What can hang from each mark
Z_816: Z_673
Z_831: Z_732
Z_991: Z_467 Z_673
Z_732: Z_816 Z_991
Z_313: Z_294
Z_673: Z_816 Z_831 Z_991
Z_294: Z_313 Z_467
Z_785: Z_907
Z_907: Z_313
Z_467: Z_294

Known rows, with every way that one mark hangs from another
(Z_816 (Z_673 (Z_831 (Z_732 (Z_991 Z_467))))): [-1.59 1.10 -0.22 0.93 0.73 -2.04 0.88 -2.31 1.84 1.96 -1.27 0.65 0.00 -0.31 -0.13 -0.23 -1.58 0.52 0.90 0.56 0.47 -0.16]
(Z_991 (Z_467 (Z_294 Z_313))): [1.51 0.22 0.53 1.03 -7.10 0.91 -0.08 1.72 -0.71 0.03 -1.26 0.79 0.64 1.08 0.79 0.21 -0.65 -0.99 -0.45 -1.10 0.13 -0.72]
(Z_785 Z_907): [1.99 -0.66 1.49 2.81 -1.12 3.89 1.08 1.65 -2.45 -1.15 0.71 -0.43 0.01 -1.38 1.32 -0.48 -0.71 -1.20 -1.37 -0.78 -0.92 -0.50]
(Z_294 Z_313 Z_467): [-0.81 -0.33 0.33 -0.16 -1.25 1.16 -0.12 4.22 -1.68 0.43 0.18 0.81 -2.72 0.98 0.14 0.04 0.92 -1.20 -2.31 -1.70 -2.04 -3.12]
(Z_991 Z_467 (Z_673 Z_816 (Z_831 Z_732))): [-0.58 0.75 1.01 -0.02 0.93 -0.86 -0.29 -1.97 1.66 1.09 0.52 -1.09 2.24 0.36 -0.54 -0.20 1.31 -0.63 1.38 0.61 0.18 0.54]
(Z_732 (Z_816 Z_673) Z_991): [1.45 -1.27 -1.56 0.20 0.84 -0.77 0.45 0.16 -0.37 0.28 0.56 1.21 -3.28 -0.67 -0.44 0.02 -1.74 1.07 -0.22 0.39 0.53 -0.49]
(Z_785 (Z_907 (Z_313 Z_294))): [2.99 -1.36 2.26 1.63 -0.80 5.19 -0.98 2.96 -0.45 -0.69 -0.42 0.28 1.28 -0.76 2.70 -0.40 0.26 -0.75 -4.47 -0.19 -1.71 -4.54]
(Z_673 Z_816 (Z_831 Z_732) Z_991): [-2.84 0.29 0.28 1.55 2.76 0.03 -0.75 -0.08 2.28 -0.20 -0.17 1.71 3.11 -0.14 -0.45 -0.53 2.98 1.20 0.39 -0.37 -1.41 0.46]
(Z_785 (Z_907 (Z_313 (Z_294 Z_467)))): [1.67 -1.67 2.36 -1.85 1.93 3.68 -0.45 4.27 -2.41 0.57 1.23 0.20 0.26 -0.47 2.47 -0.31 0.96 -0.74 -4.94 -0.62 -2.60 -4.27]
(Z_732 Z_816 (Z_991 Z_673)): [1.19 -0.81 -1.71 -0.58 0.82 0.20 0.50 -0.50 -0.49 -1.04 1.22 -2.30 -3.92 -0.21 -0.95 0.23 -0.54 -0.01 -0.16 0.48 1.21 -1.18]
(Z_907 (Z_313 Z_294)): [1.45 0.22 1.07 1.65 -1.28 3.85 -1.55 2.93 0.24 -1.03 -1.97 0.24 0.88 0.70 1.96 0.01 0.90 -1.04 -3.81 -0.61 -1.87 -4.52]
(Z_467 Z_294): [1.38 0.72 0.28 2.79 -3.50 2.05 1.65 1.35 -3.15 -0.71 -0.41 -1.68 1.31 0.96 1.34 -0.27 0.20 -1.26 -0.75 -1.39 -0.86 0.35]
(Z_907 Z_313): [-0.11 0.42 0.42 4.45 -1.68 2.59 -0.10 2.39 -1.42 -1.19 -0.43 0.60 1.70 0.53 1.86 -0.15 1.74 -1.17 -2.43 -0.70 -1.22 -2.50]
(Z_673 Z_816 Z_831 (Z_991 Z_467)): [-1.31 -0.47 0.24 -1.37 -0.52 -0.52 -1.50 -0.37 0.31 -0.95 -0.87 4.32 2.92 -1.48 -1.12 0.16 0.62 0.99 1.84 0.47 0.04 2.83]
(Z_991 (Z_673 Z_816 Z_831)): [1.71 -0.35 0.07 1.55 -0.73 1.20 0.34 -0.48 -0.69 -0.25 0.22 0.03 0.68 -0.56 -0.89 -0.42 0.86 -1.01 0.25 0.34 -0.49 -1.06]
(Z_673 Z_816 (Z_831 Z_732) (Z_991 Z_467)): [-3.06 0.42 0.76 -0.84 2.17 -1.26 -1.38 -0.85 2.42 0.08 -0.39 2.48 3.82 -0.31 -0.67 -0.08 1.99 1.23 1.69 0.15 -0.37 2.32]
(Z_816 (Z_673 Z_831 Z_991)): [0.92 -1.06 -0.57 2.19 2.15 0.82 0.03 0.33 0.24 -0.31 -1.66 2.36 0.01 -1.58 0.68 -0.30 -0.91 0.40 -1.09 -0.07 -0.46 -1.46]
(Z_313 Z_294): [2.11 0.28 1.16 0.02 -0.64 3.54 -0.86 2.03 -0.05 -1.33 -2.23 -0.86 -1.42 0.48 0.79 0.13 -0.84 -1.20 -2.18 -1.05 -1.75 -2.15]
(Z_732 (Z_816 Z_673)): [2.72 -1.47 -0.48 1.60 1.57 0.62 0.33 1.00 -1.11 -0.31 0.78 1.15 -2.15 -0.62 0.67 0.02 -1.33 0.31 -0.60 -0.32 -0.15 -0.78]
(Z_991 Z_467): [0.32 0.80 0.78 0.63 -1.93 1.12 -0.09 0.78 -1.73 -1.21 -0.93 0.19 0.01 0.03 0.54 0.41 -0.89 -1.37 0.53 -0.59 -0.06 1.49]
(Z_831 (Z_732 (Z_991 Z_673))): [-0.81 1.18 -0.71 1.35 2.06 0.17 0.69 -0.03 1.61 0.33 0.97 -5.35 -2.47 1.43 0.20 -0.24 0.85 -1.25 -1.45 -0.28 0.12 -2.19]
(Z_831 (Z_732 Z_991)): [-2.67 1.93 -0.20 1.95 0.39 0.12 0.76 0.36 1.06 -0.03 -0.22 -2.34 -1.00 1.20 0.11 -0.31 1.00 -0.37 -0.59 -0.87 -0.80 -0.62]
(Z_294 Z_467): [-0.74 0.27 0.43 -0.56 1.18 0.97 1.01 3.12 -3.87 -0.02 0.82 -0.71 -1.61 0.67 0.49 0.00 1.13 -1.42 -1.34 -1.50 -1.90 -0.35]

Rows
[-1.05 0.19 0.27 -0.12 2.93 -0.09 0.59 -3.52 0.98 -0.22 0.34 -1.52 -0.21 -0.24 -0.19 0.26 0.12 0.24 1.47 0.66 1.09 -0.26] => (Z_991 Z_467 (Z_673 (Z_831 (Z_732 Z_816))))
[-2.76 2.18 0.01 0.45 -2.79 -1.20 1.98 -2.90 -0.10 0.94 -1.50 -0.80 2.59 0.73 -0.05 -0.24 -0.05 0.51 1.75 0.06 0.33 1.36] => (Z_673 (Z_831 (Z_732 (Z_991 (Z_467 Z_294)))))
[2.32 -1.09 -1.29 -2.15 -2.27 -2.54 0.98 -0.93 -1.52 1.06 0.80 0.88 -0.85 -0.10 0.06 0.26 -2.64 1.39 1.15 0.60 1.78 2.18] => (Z_732 (Z_816 Z_673) (Z_991 (Z_467 Z_294)))
[-3.38 1.50 0.29 -0.67 -1.10 -2.14 -0.08 -2.24 1.82 0.99 -0.60 1.88 2.28 0.01 -1.79 -0.19 0.83 1.01 2.60 0.58 -0.04 2.28] => (Z_673 Z_816 (Z_831 (Z_732 (Z_991 Z_467))))
[-0.30 -0.51 0.19 -1.28 -2.87 -0.95 -0.41 -0.58 -0.94 -0.21 -0.49 3.10 4.74 -0.60 -0.45 -0.05 0.88 1.18 2.03 0.21 0.14 3.41] => (Z_673 Z_816 Z_831 (Z_991 (Z_467 Z_294)))
[-2.64 1.91 0.15 -0.28 -0.32 -1.12 0.24 -0.52 1.08 0.23 -0.45 -1.70 -0.30 1.16 -0.13 0.17 0.10 -0.32 0.61 -0.37 0.26 1.41] => (Z_831 (Z_732 (Z_991 Z_467)))
[-1.08 -0.59 -0.10 0.78 0.09 0.81 -0.93 0.47 0.24 -1.15 -0.76 3.46 2.38 -1.23 -1.00 -0.30 1.60 0.95 0.62 0.00 -0.93 0.83] => (Z_673 Z_816 Z_831 Z_991)
[0.70 -0.53 0.09 2.21 4.07 -0.23 0.46 0.25 1.08 0.61 1.11 -0.73 -1.22 0.39 1.23 -0.22 -0.01 0.61 -0.69 -0.50 -0.53 -0.96] => (Z_831 (Z_732 (Z_816 Z_673)))
[-0.62 -0.26 -0.58 -1.22 2.35 -2.86 -0.10 -1.27 1.96 1.42 0.97 0.02 -1.87 0.17 -0.18 0.22 -1.48 1.43 0.86 0.62 1.27 0.91] => (Z_831 (Z_732 (Z_816 Z_673) (Z_991 Z_467)))
[1.48 -0.24 0.50 -0.68 -1.30 -0.06 -0.44 -1.27 -0.39 0.19 0.13 0.90 1.29 -0.75 -1.14 0.02 0.04 -0.89 1.52 0.94 0.54 0.76] => (Z_991 Z_467 (Z_673 Z_816 Z_831))
[0.08 -0.11 -0.88 -2.17 -3.74 -1.42 0.98 -1.12 -2.13 -0.50 0.45 0.27 -0.23 0.24 -0.62 0.48 -1.22 1.23 2.00 0.18 1.54 2.88] => (Z_732 Z_816 (Z_991 (Z_467 Z_294)))
[-3.25 1.54 -0.13 1.41 -0.47 -0.93 0.60 -1.51 1.61 0.82 -0.36 1.22 1.72 0.11 -1.62 -0.66 1.86 0.93 1.37 0.01 -1.00 0.32] => (Z_673 Z_816 (Z_831 (Z_732 Z_991)))
[-0.48 0.61 -0.05 -2.00 0.83 -2.51 -0.90 -0.53 2.59 1.47 1.86 -2.81 -0.11 1.37 -1.11 0.00 1.00 -0.54 0.54 0.58 0.83 1.11] => (Z_831 (Z_732 (Z_991 Z_467 (Z_673 Z_816))))
[-0.05 -0.27 1.23 -1.49 1.56 2.33 -1.14 4.29 -1.75 0.27 -0.39 0.06 -0.25 0.99 1.85 0.07 1.85 -1.01 -4.42 -0.96 -2.86 -4.27] => (Z_907 (Z_313 (Z_294 Z_467)))
[-0.48 0.64 -0.47 -0.05 1.57 -1.26 -0.34 0.37 2.41 1.11 2.14 -3.48 -0.68 1.54 -0.78 -0.43 1.90 -0.72 -0.74 0.10 -0.23 -0.88] => (Z_831 (Z_732 (Z_991 (Z_673 Z_816))))
[-0.86 -0.05 -0.83 -2.05 -1.61 -1.03 -0.09 -0.89 -1.09 -1.22 0.10 1.22 -2.10 -0.67 -1.32 0.68 -1.40 1.03 2.01 0.44 1.49 2.29] => (Z_732 Z_816 (Z_991 Z_467))
[1.95 -0.72 -1.24 -2.97 -1.93 -1.48 0.92 -1.57 -1.59 -0.11 1.51 -2.62 -1.50 0.40 -0.56 0.50 -1.33 0.30 1.16 0.77 2.37 1.50] => (Z_732 Z_816 (Z_991 (Z_467 Z_294) Z_673))
[-2.93 0.77 -0.28 -1.40 1.16 -1.56 0.00 -1.59 1.23 -0.25 0.44 -0.48 -1.01 0.50 -0.88 0.42 -0.03 1.23 1.77 0.23 1.03 2.01] => (Z_831 (Z_732 Z_816 (Z_991 Z_467)))
[0.44 -0.19 0.07 -0.84 -1.82 0.17 -0.17 1.18 -1.62 -1.12 -0.50 -0.40 2.13 0.52 1.26 0.31 -0.01 -0.08 0.08 -0.74 0.53 2.53] => (Z_673 (Z_991 (Z_467 Z_294)))
[-0.29 0.81 0.45 4.16 2.25 0.93 1.42 -0.85 0.99 1.25 -1.16 -0.01 0.65 -0.07 1.28 -0.66 -0.30 -0.33 -0.82 -0.47 -1.25 -2.32] => (Z_816 (Z_673 (Z_831 Z_732)))
[1.15 -0.87 -1.25 -2.70 0.08 -1.22 -0.25 -1.36 -0.33 -0.83 1.11 -1.68 -3.33 -0.34 -1.21 0.71 -1.46 0.09 1.01 1.05 2.19 0.70] => (Z_732 Z_816 (Z_991 Z_467 Z_673))
[0.66 -0.94 -0.39 0.25 1.59 -0.32 -0.51 -0.32 0.28 -0.19 -1.75 3.11 0.56 -1.69 0.54 0.13 -1.88 0.55 0.15 0.54 0.59 0.47] => (Z_816 (Z_673 Z_831 (Z_991 Z_467)))
[1.28 -0.35 -0.56 -2.87 -1.62 -1.92 -1.00 0.22 0.12 0.44 1.43 -0.99 -0.99 0.27 -1.62 0.24 -0.22 -0.77 0.67 0.93 1.27 1.57] => (Z_732 (Z_991 Z_467 (Z_673 Z_816)))
[-0.98 0.22 -0.72 -2.23 2.43 -1.70 -0.08 -1.98 1.85 0.23 1.60 -3.29 -2.42 0.76 -0.69 0.44 -0.06 0.38 0.88 0.68 1.79 0.35] => (Z_831 (Z_732 Z_816 (Z_991 Z_467 Z_673)))
[0.38 0.02 -0.54 -2.17 -2.20 -1.60 -0.20 -2.06 0.26 0.59 0.05 0.92 0.15 -0.71 -2.22 0.01 -0.48 -0.20 1.86 1.48 1.16 1.09] => (Z_732 (Z_991 Z_467 (Z_673 Z_816 Z_831)))
[0.95 0.33 0.24 0.66 -0.99 1.21 0.62 -1.74 -1.14 -0.69 -1.16 -0.98 -0.08 -0.87 -0.01 0.23 -1.15 -1.56 0.51 0.51 0.77 -0.52] => (Z_991 Z_467 (Z_673 Z_831))
[0.26 0.52 -1.38 1.32 -1.05 1.08 1.39 -1.57 -0.66 -0.60 -1.15 -1.74 -2.22 -0.68 -1.05 -0.23 -0.60 -0.97 -0.23 0.63 0.47 -2.28] => (Z_732 (Z_991 (Z_673 Z_831)))
[-0.15 -0.69 0.37 -2.07 -0.16 -0.86 -2.37 1.91 0.22 -0.99 0.45 2.45 1.78 -0.31 -0.59 0.35 0.90 0.33 0.78 -0.07 0.07 3.22] => (Z_673 Z_816 (Z_991 Z_467))
[1.45 -0.98 -0.25 0.03 -0.51 -0.74 0.53 -0.56 -0.91 0.67 -1.45 2.15 2.49 -0.86 1.15 -0.06 -1.69 0.69 0.19 0.23 0.58 1.14] => (Z_816 (Z_673 Z_831 (Z_991 (Z_467 Z_294))))
[-0.25 -0.35 -1.07 0.90 2.87 -1.62 0.65 -0.39 1.83 1.09 1.30 -0.49 -2.52 0.35 -0.03 -0.24 -0.52 1.42 -0.26 0.00 0.23 -0.91] => (Z_831 (Z_732 (Z_816 Z_673) Z_991))
[-0.35 -1.38 -0.16 -1.18 5.50 -1.93 -1.45 0.12 2.63 0.41 1.30 0.70 -0.33 -0.06 1.06 0.35 -0.35 1.74 -0.01 0.12 0.92 1.13] => (Z_831 (Z_732 (Z_816 (Z_673 (Z_991 Z_467)))))
